What can hang from each mark
j_861: j_568 j_775
j_587: j_554 j_775
j_568: j_775 j_861
j_775: j_146 j_554
j_554: j_775 j_861
j_608: j_775 j_781
j_781: j_146 j_587 j_608 j_775

Every row comes from one small tree of marks. The marks that hang from a mark follow it in brackets, in the order of their numbers. Every link used is in the known rows. Which tree was each row made from?
Known rows
j_781{j_146 j_587 j_608{j_775{j_554{j_861}}}}: [-138, -181, -288,  -36, -261,   90, -160, -138,  258, -119,  320,  468,
 -373, -605,   36, -443, -236, -124, -231,  -67,   32,  277]
j_608{j_781}: [ 124,  232,  -86,   36,    4, -150,  -36,   51, -106,   -8,   37, -183,
   83,  118,   26,  -26,  -42, -181,   96,  194, -174,   28]
j_861{j_568 j_775}: [  40, -156,  -66, -263,  122, -408,  -58,  159,  396,   67, -110,  -63,
   61,  409,   74,   97,   68,   16,   -4,  -28,  172,  -47]
j_861{j_568{j_775}}: [  19,  -35, -214, -262,   77, -413, -225,   56,  360,    3,   10,  -16,
  -72,  296,  142,   20,   47,  125,    7,  -82,   12,  -83]
j_587{j_554{j_861} j_775{j_146}}: [ 169, -179, -308,  398, -195,  260,   66,  197, -242, -209,   30,    2,
 -502,   17, -223, -274, -113,   63, -369,    7,  -90, -187]
j_861{j_568 j_775{j_146 j_554}}: [-238, -268, -194,  -19,   33, -527, -157,  453,  173,  245, -208,   88,
   30,  162, -206,  250, -186,  231, -347,  -69, -185,  291]
j_608{j_775{j_146 j_554{j_861}} j_781{j_587}}: [ -69,   45, -545,  279,  -90, -320, -322,  264, -126,  -28,  -62,  204,
 -243, -374,  -84, -259, -288, -114, -238,  191, -458,  317]
j_861{j_568{j_775{j_146 j_554}}}: [-269, -156, -344,  -12,  -24, -531, -322,  349,  135,  180,  -91,  148,
 -102,   46, -132,  176, -204,  350, -344, -133, -343,  257]
j_554{j_775 j_861}: [   7,  -20,  -86,  164,  -26,  163,  171,    9,  140, -334, -264,  -50,
 -262,  210,  -95, -176,  -17, -140, -268,  114,  254,  -86]
j_568{j_861}: [ -55,  -34,  -37,  -37,  -37, -163,  -78,   12,  151,  108,  -59,   10,
 -146, -221,   -6,  -22, -125,   13,  -85, -222,  -57,  179]
j_554{j_775{j_146} j_861{j_568}}: [ -96, -134, -242,  188,   95, -100,   54,  281,  145, -185, -161,  -22,
 -278,  254, -137,  -45, -144,   28, -340,    5,  170,   -5]
j_608{j_775{j_146}}: [ -53,  -71, -292,  120,   25, -157, -201,   19,   15,   36,  -94,   90,
  -26, -163,  -95, -159, -109,   79,  109, -158, -120,  125]
j_587{j_554 j_775{j_146}}: [  63, -196, -290,  344, -274,  267,   52,  213, -393,   -8,   30,   13,
 -361,   85, -208, -118,  -56,  133, -112, -127, -316, -177]
j_568{j_775{j_146}}: [-287, -129, -261,   89,    0, -314, -255,   33,   17,   29,   58,   26,
  -28,   56, -105,  -64, -174,  225,  -81, -189, -119,   45]
j_568{j_775{j_146 j_554} j_861}: [-419, -172, -329,  116, -150, -512, -354,  211,  115,  227, -184,  157,
 -219, -310, -243,   32, -372,  325, -429, -355, -417,  466]
j_781{j_587{j_554} j_608{j_775{j_146}}}: [ -86, -307, -455,  181, -297,  201, -246,    6,  -33,  259,  447,  499,
 -419, -367,  111, -175,   11,  -50,  169, -240, -108,   -2]
j_775{j_146 j_554{j_861}}: [-186,  -98, -141,  306,   -6, -127,  -75,  264,  -82,  -13,  -98,  150,
 -171, -309, -292,  -12, -317,  150, -607,  105, -134,  328]
j_781{j_608}: [ -36,  -41,   92,  -57,  -25,  156,    5, -161,  170,  124,  294,  175,
  -25, -100,  106,   82,   35,  -60,   69,   -2,  230,   30]
j_587{j_775{j_554}}: [  17,  -29,  -81,   94, -222,  138,   69,  155, -174,  -55, -294,   48,
 -161,   23, -162,   55,  -46,  113, -216,   64, -352,   60]
j_608{j_775{j_554{j_861}} j_781{j_146}}: [ 177,  214, -321,   49, -116, -241, -122,   19,  105, -315, -109,  -73,
 -170, -279, -175, -501, -318, -211, -287,  178, -247,  321]
j_781{j_146 j_587 j_608 j_775}: [ -57, -199, -204,  -73, -323,  169,  -79, -202,    0,  -13,  708,  186,
 -165, -332,  108, -347,  -76,   45,  300, -160,  -32,  -66]
j_775{j_146 j_554}: [-285, -110, -133,  248,  -91, -119,  -94,  288, -227,  181,  -97,  150,
  -26, -251, -276,  148, -255,  227, -348,  -43, -351,  343]
j_587{j_554{j_861}}: [ 277,  -66, -132,  179, -108,  177,   55,   71,   47, -160,   66,   48,
 -404,  -61,  -45, -218,   33, -108, -337,  108,  139, -107]
j_608{j_775}: [ 151,   31, -180,  -70,    8,  -70, -131, -106,  183,  -59, -181,   53,
  -45,  -60,   56, -179,   61,  -58,  186,  -54,   -5,   19]

Which tree is each row?
[ -81, -116, -212,  347, -110,   52,   17,  263, -196, -158, -217,   71,
 -286, -129, -324,  -93, -277,  181, -552,  111, -255,  152]  j_587{j_775{j_146 j_554{j_861}}}
[  20, -305, -255,  255,  -56, -140,  -34,  208,   99,  -62,   14,   18,
 -303,  109, -223, -219, -127,    4, -440,  -24,  168,  -24]  j_587{j_554{j_861{j_775{j_146}}}}
[-152, -235, -142,  139,  136, -326,  -71,  113,  199, -103,  -67,  -37,
  -32,  106, -193, -150, -211,   46, -353,    8,  263,   75]  j_554{j_861{j_775{j_146}}}
[-340, -166, -300,   56,  -41, -479, -331,   51,  175,  136,    1,   38,
 -175, -163, -119,  -94, -299,  245, -166, -414, -181,  229]  j_568{j_775{j_146} j_861}
[ 116, -314, -305,   93,   37, -322,  -84,  352,  276,   -3,   35,   11,
 -328,  250, -113,  -99,  -76,   41, -427,  -26,  201,  -50]  j_587{j_554{j_861{j_568 j_775{j_146}}}}
[ -81, -128, -342,  -17,  185, -505, -279,  161,  338, -103,   93,   10,
 -195,  134,  -17, -111, -180,  188, -322,  -42,  126,    8]  j_554{j_861{j_568{j_775{j_146}}}}
[ 119,  -10,  -87,  -43,   63, -218,  -45,  293,  261,  -46, -145,  109,
 -219,  -70,  -42,   90,  -89,   55, -506,  206,    6,  198]  j_775{j_554{j_861{j_568}}}
[-176, -189, -212,   13, -311,  224,   52,  -19, -310, -209,  259,   51,
 -232,  -51,   -9, -384, -158,   11,   88, -209, -297, -188]  j_781{j_146 j_587{j_775}}
[ -89,   82, -439,   -5, -309, -195, -225,   94, -166,  -51,   65,  121,
 -136, -327,  -35, -385, -256, -175,   42,  -10, -602,  279]  j_608{j_775{j_554} j_781{j_146 j_587}}
[ -89, -110, -196,  145,   95, -301, -117,  410,   94,   54,  -62,  144,
 -201, -173, -189,  104, -264,  190, -586,   97, -103,  303]  j_775{j_146 j_554{j_861{j_568}}}
[-387, -292, -178,  102, -105, -515, -184,  318,  153,  286, -299,  106,
  -84, -194, -322,  108, -348,  212, -453, -295, -265,  503]  j_568{j_861{j_775{j_146 j_554}}}
[-304, -278, -156,   51,    3, -481, -168,  154,  208,  203, -126,  -16,
  -40,  -43, -186,  -15, -283,  125, -184, -358,  -21,  271]  j_568{j_861{j_775{j_146}}}
[  10, -132, -150,  138, -105,   17, -110,  -61,   19,  157,  407,   92,
  -34, -198,  -66,  -20,  -47,  205,  186,  -51,   27,   49]  j_781{j_608 j_775{j_146}}
[ -59, -242, -188,  -23,  230, -504, -112,  265,  370,  -36,  -37,  -41,
  -65,  249,  -93,  -41, -163,   75, -342,    3,  281,   47]  j_554{j_861{j_568 j_775{j_146}}}
[-185, -180,  -74,  -77, -140, -426, -113,  196,  318,  193, -378,   72,
 -104,  -95, -179,   89, -178,   70, -363, -188, -149,  400]  j_568{j_861{j_775{j_554}}}
[-349, -248, -329,  299, -293,   86,  -85,  347, -470,  103,  -41,  259,
 -243, -176, -186,   29, -213,  223, -223,  -82, -606,  108]  j_781{j_587{j_775{j_146 j_554}}}
[-264, -127, -312,  203,  -27, -355, -253,  184,  103,  -83, -127,  137,
 -209, -159, -253, -101, -307,  242, -599,   13, -143,  271]  j_568{j_775{j_146 j_554{j_861}}}
[-337, -256, -147,  144,  -64, -344, -109,  308,    0,  177, -243,   96,
   60,   22, -309,  122, -235,  197, -368,  -70, -207,  320]  j_861{j_775{j_146 j_554}}
[ -69, -111, -241,  183,  -31,  -48, -193,    1,  281,   43,   28,  374,
 -246, -469, -132, -108, -203,   34, -346,   41,   94,  393]  j_781{j_608{j_775{j_146 j_554{j_861}}}}
[  23,  141, -419,   33, -201, -223, -263,  165,  -98,   84, -140,  178,
 -113, -204,   69, -126,  -59, -183,   87,  152, -564,  227]  j_608{j_775{j_554} j_781{j_587}}
[-184, -127, -188,  290, -199,   48,   -2,  282, -345,   37, -214,   81,
 -147,  -64, -308,   85, -212,  251, -297,  -35, -468,  165]  j_587{j_775{j_146 j_554}}
[-130, -211, -292,  413, -279,  268,  112,  246, -276,  -15, -123,   49,
 -372,  177, -259,  -63,  -53,   29, -181, -160, -167,  -69]  j_587{j_554{j_775{j_146}}}
[-156, -255, -176,  -80,  155, -497, -131,  283,  230,  158,  -33,  -33,
   75,  308,  -74,  121, -110,  141,  -89, -133,   55,   58]  j_861{j_568 j_775{j_146}}
[ -38, -166,  -81, -206,    7, -442,  -82,  330,  348,  154, -283,   56,
   11,  267,  -64,  233,   -8,   84, -274,   36,  -73,  189]  j_861{j_568 j_775{j_554}}
[ 104,  -30, -135,    2,   66,  -17,  125,  153,  309, -273, -235,  -51,
 -294,  353,    4,  -61,   34, -106, -255,  118,  285, -111]  j_554{j_775 j_861{j_568}}
